(in the rows, 128 means zero)
Known rows, with every way that one mark hangs from another:
Y{E G{W{F N{Q}}}}: [168 126 142  98 167 135 162 149  88  72 139 252 165  86 146 121 147  62
 144 107  52 151 190 124 139 150  93 130 149 108]
E{Q{F G{M W}} Y}: [150 137 131 151 135 126 116 124 172 122 129 177 111 126 100 113 182 131
 153 155 151 116  65 120 103 105 174 135 102 137]
M{E G{W{N}}}: [204 156  82 109 113 112 161 129  85 112 140 111 131 116 133 126 117  90
 129  84  68 145 135 147 131 133  92 152 113 126]
N{Q W{F}}: [ 76 145 154 109 160 123 155 131 122 133 114  98 115 107 141 131 121 162
 109 120  70 133 190  98 176 126  86  69 174 110]
W{F G{M{E{Q}}} N}: [131 123 140 126 122 122 110 125 139 131 145  66  88 136 124 132 123 134
 123 176 146 105 174 107 178 137  52 130 105 141]
F{W{G{M{E}} N{Q}}}: [ 80 113 140 125  93 177 120 125  86 143 152 117 138 114 125 130 115 159
 138 155  95 124 187 112 188 113 113 111  97 108]
Y{E}: [120 120 136 135 137 147 116 126 148 133 113 192 155 149 141 132 125 129
 120  98 135 159 152 137 121 137  93 140 132 106]
Y{E{Q} G{M W}}: [165  90 131 130 137 125  61 173 130  95 145 234 128 126 120 130 179  85
 159  67 154 132 154 135 116 141 121 167  84 108]
E{Q Y{G{M W}}}: [165  90 109 129 152 121  84 174 124 105 134 218 124 125 104 136 171 103
 149  69 134 123 114 131  97 134 142 166  83 121]
Y{G{M{E} W}}: [155 106 127 133 126 120 132 169 125 105 146  94 159 112 132 141 158  78
 146  60 122 123 146 136 133 137  68 162  93 117]
E{Q{F}}: [151 148 155 133 113 136 112 132 153 131 124 108 111 162 110 117 126 191
 111 114 177 126  78 126 116 127 187 121 137 146]
M{E G}: [130 140  83 128 119 135 133 130 151 136 118  62 132 154 122 134 106 124
 116  74  80 134 138 129 128 117  82 139 119 135]
F{Q W}: [ 97 118 145 140 103 144 126 118  99 138 150 145 150 138 131 143  87 126
 115 127 187 131 182 159 122 134 195  89 164 106]
Y{E{Q{F{W}}} G}: [124 111 146 136 136 151  79 158 119  95 143 229 131 162  79 114 127 139
 149  90 174 129 117 148  90 124 218 117 121 112]
G{M{E{Q{F} Y}} W}: [143 126 136 154 147 118 131 142 184 124 138 112 114 138 107 120 162 156
 140  96 139 110  91 128 114 118 121 161  80 142]
G{M{E{Q Y}} W}: [139 111 116 146 143 125 105 142 164 133 137 122 102 138 117 131 160 125
 133  80 138 127 140 129 117 125  92 171  64 123]
E{Q{G{M}}}: [116 123 133 144 100 150  61 120 155 134 127 114  98 153 110 128 158 111
 129 147 177 124 128 118 133 117 143 118  99 119]
M{G}: [148 137  86 122 116 134 120 136 134 135 110 129 141 146 117 139 112 134
 122  87  83 136 123 129 123 124 129 126 137 135]
E{Q Y}: [129 122 118 137 145 140  94 131 145 141 112 178 110 166 108 128 128 165
 106  97 149 145 116 127  93 128 149 141 112 124]
F{Q}: [113 122 145 137 110 130 140 118 134 136 132 121 153 141 158 141 103 135
 104 129 179 130 156 145 123 139 140 117 165 122]
Q{F G{M}}: [107 137 156 153 109 146 129 119 172 124 117 109 156 138 116 127 154 128
 143 170 145 111  78 117 145 109 142 103 136 131]
W{E F G{M} N}: [119 124 144 115 105 121 135 120 105 144 130  75 126 101 158 142 113 130
 134 203 110 111 137 110 185 146  81 120 143 148]
G{W{E{Q{F} Y} N}}: [194 154 135 115 121 111 141 120  97 123 128 146 103 119 128 104 133 158
 131 132 138 136  38 144  98 137 208 151 122 149]
N{W{G}}: [118 141 130 112 120 103 128 131 106 167 112 121 119 110 148 131 115 210
 119 145 150 142 144 112 148 121  82 113 160 105]
Y{E G}: [126  99 124 129 149 140 105 155 127 106 115 220 171 143 129 132 135 102
 132  72 128 153 145 138 106 138 103 147 131 103]
W{E{Q Y} F G N}: [137 136 119 109 135 116 125 107 110 153 117 129  87 126 130 121 106 162
 118 194 128 127 112 114 126 140 122 135 136 152]
M{E{Y} G}: [112 128  62 134 155 131 144 129 165 136 100 123 145 159 109 133 113 127
 121  73  54 136 123 129 109 111  75 151 107 134]

Rows:
[ 80 112 114 143 115 143  68 108 160 149 109 109  96 150 116 123 154 111
 132 152 145 123  84 120 117 108 149 136  84 134] => W{E{Q{G{M}} Y}}
[ 86 152 166 120 136 131 153 132 124 132 110 110 135 118 134 118 127 217
 120 111  95 129 107 105 160 108 148  85 170 116] => N{Q{F} W}
[126 150 128 146 139 140 121 107 177 130 101 163 116 161  93 105 145 159
 126 160 162 129  53 121  86  98 181 119 127 139] => E{Q{F G} Y}
[ 37 104 126 151 143 121 147  93 174 134 117  93 145 117 151 143 128  60
 136 205 129  96 146 127 136 121 112 104 153 139] => W{E{Y} F{Q{G{M}}}}
[155 155 143 109 128 137 187 117  98 124 122 154 153  91 147 109 136 165
 132 136  56 143  50 125 127 126 190 138 139 147] => G{W{E{Y} N{Q{F}}}}
[122 146 145 129 125 120 174  86 110 104 136 130 145 121 156 131 104  53
 112 213 162 124 175 143 144 137 118  80 193 122] => W{F{Q{G}} N}
[148 145 101 112 111  91 170 116 139 130 143  56 128  86 161 140 101  75
 133 136  95 110 153 141 123 145 143 121 173 160] => M{G{W{E F{Q}}}}
[184 175 148 135 109 124 167 113 145 129 129 118 147 105 131 112 150 127
 139 160 152 140  69 131 105 115 163 116 150 129] => Q{F G{W}}
[195 151  82 120 110 117 116 137 149 132 142  67  83 138 112 121 129 124
 123  59 117 135 136 133 108 124 126 161  87 141] => M{E{Q} G{W}}
[121 145 139 115 110 122 146 113 146 172 118  36 123 108 156 136  99 164
 117 184 126 128 134 107 141 137 100 119 161 150] => W{E F G}
[ 77 100 123 127 164 106 163 131 135 114 116 122 163 121 144 143 103  79
 124 133 127 111 138 141 106 141 130 121 172 143] => W{E{Y{G}} F{Q}}
[ 75 100 114 157 154 142 125 135 173 136 111 114 150 155 123 144 136 127
 124  95 100 125 143 126 140 120  58 150  90 120] => G{M{E{Y}}}
[112 154 159 118 107  99 106 126 122 143 115  37  81 137 125 111 118 210
 113 116 174 120  65 125 136 121 185 103 146 136] => N{W{E{Q{F}}}}
[110 152 125 154 141 141 134 102 196 131 108  95 106 168  94 102 142 149
 120 150 160 124  72 124  88  94 144 134 108 139] => M{E{Q{F G} Y}}
[159 112 133 129 145 109 111 167 150  97 160  66 101 119 110 136 156  63
 140  81 136 103 173 123 134 145  73 142  94 136] => Y{G{M{E{Q}} W{F}}}
[ 84 111 126 129 115 133 139 102  48 132 139 175 151 129 141 134  78 105
 119 153 151 134 141 172 119 136 205 107 152 110] => F{Q W{E{Y} N}}
[166 136 147 128 137 111 167 134 116 104 156  80 128 102 148 139 131  63
 131 123  99 121 183 133 176 153  36 127 124 122] => G{M{E} W{F N}}
[ 50  93 131 141 140 109 153 112 173 162 119 101 147 106 164 151 111 139
 136 210 132  92 154 112 148 131  92 130 155 154] => W{E{Y} F{Q} G{M}}
[ 91 105 114 108 130 168 126 140  33 111 126 203 153 117 115 123 109 111
 138 100  59 144 120 137 121 122 204 113 120 112] => F{W{E{Y{G}} N{Q}}}
[134 105 106 128 154 134  88 159 124 114 113 205 123 163  94 128 136 136
 121  71 145 137 107 130  78 128 154 150 107 126] => E{Q Y{G}}
[161 141 134 105  71 130  95 111  79 160 128  86  85 130 144 116 108 186
 112 168 173 140  95 124 134 137 164 147 121 143] => W{E{Q} G N}
[179 128 109 117 185 100 189 148  92  85 134 170 152 105 128 129 129  52
 133  99  73 138 150 143 110 147  52 147 135 122] => M{E{Y{G{W{F N}}}}}
[211 170 137 113 118 114 138 104  99 109 147 138  84 108 126 114 138  64
 124 176 155 143 145 132 122 142 141 105 143 125] => E{Q{G{W{F N}}}}
[ 65 116 142 120 119 133 111 140 121 161 119 124 124  97 148 136 144 216
 134 146  96 119 168  84 196 107  82 107 131 106] => N{Q W{G{M}}}
[107 126 141 116  66 132 132  99  45 156 152 112 135 108 161 133  71 149
 127 200 187 129 155 155 143 137 201 106 162 121] => F{Q W{E G N}}
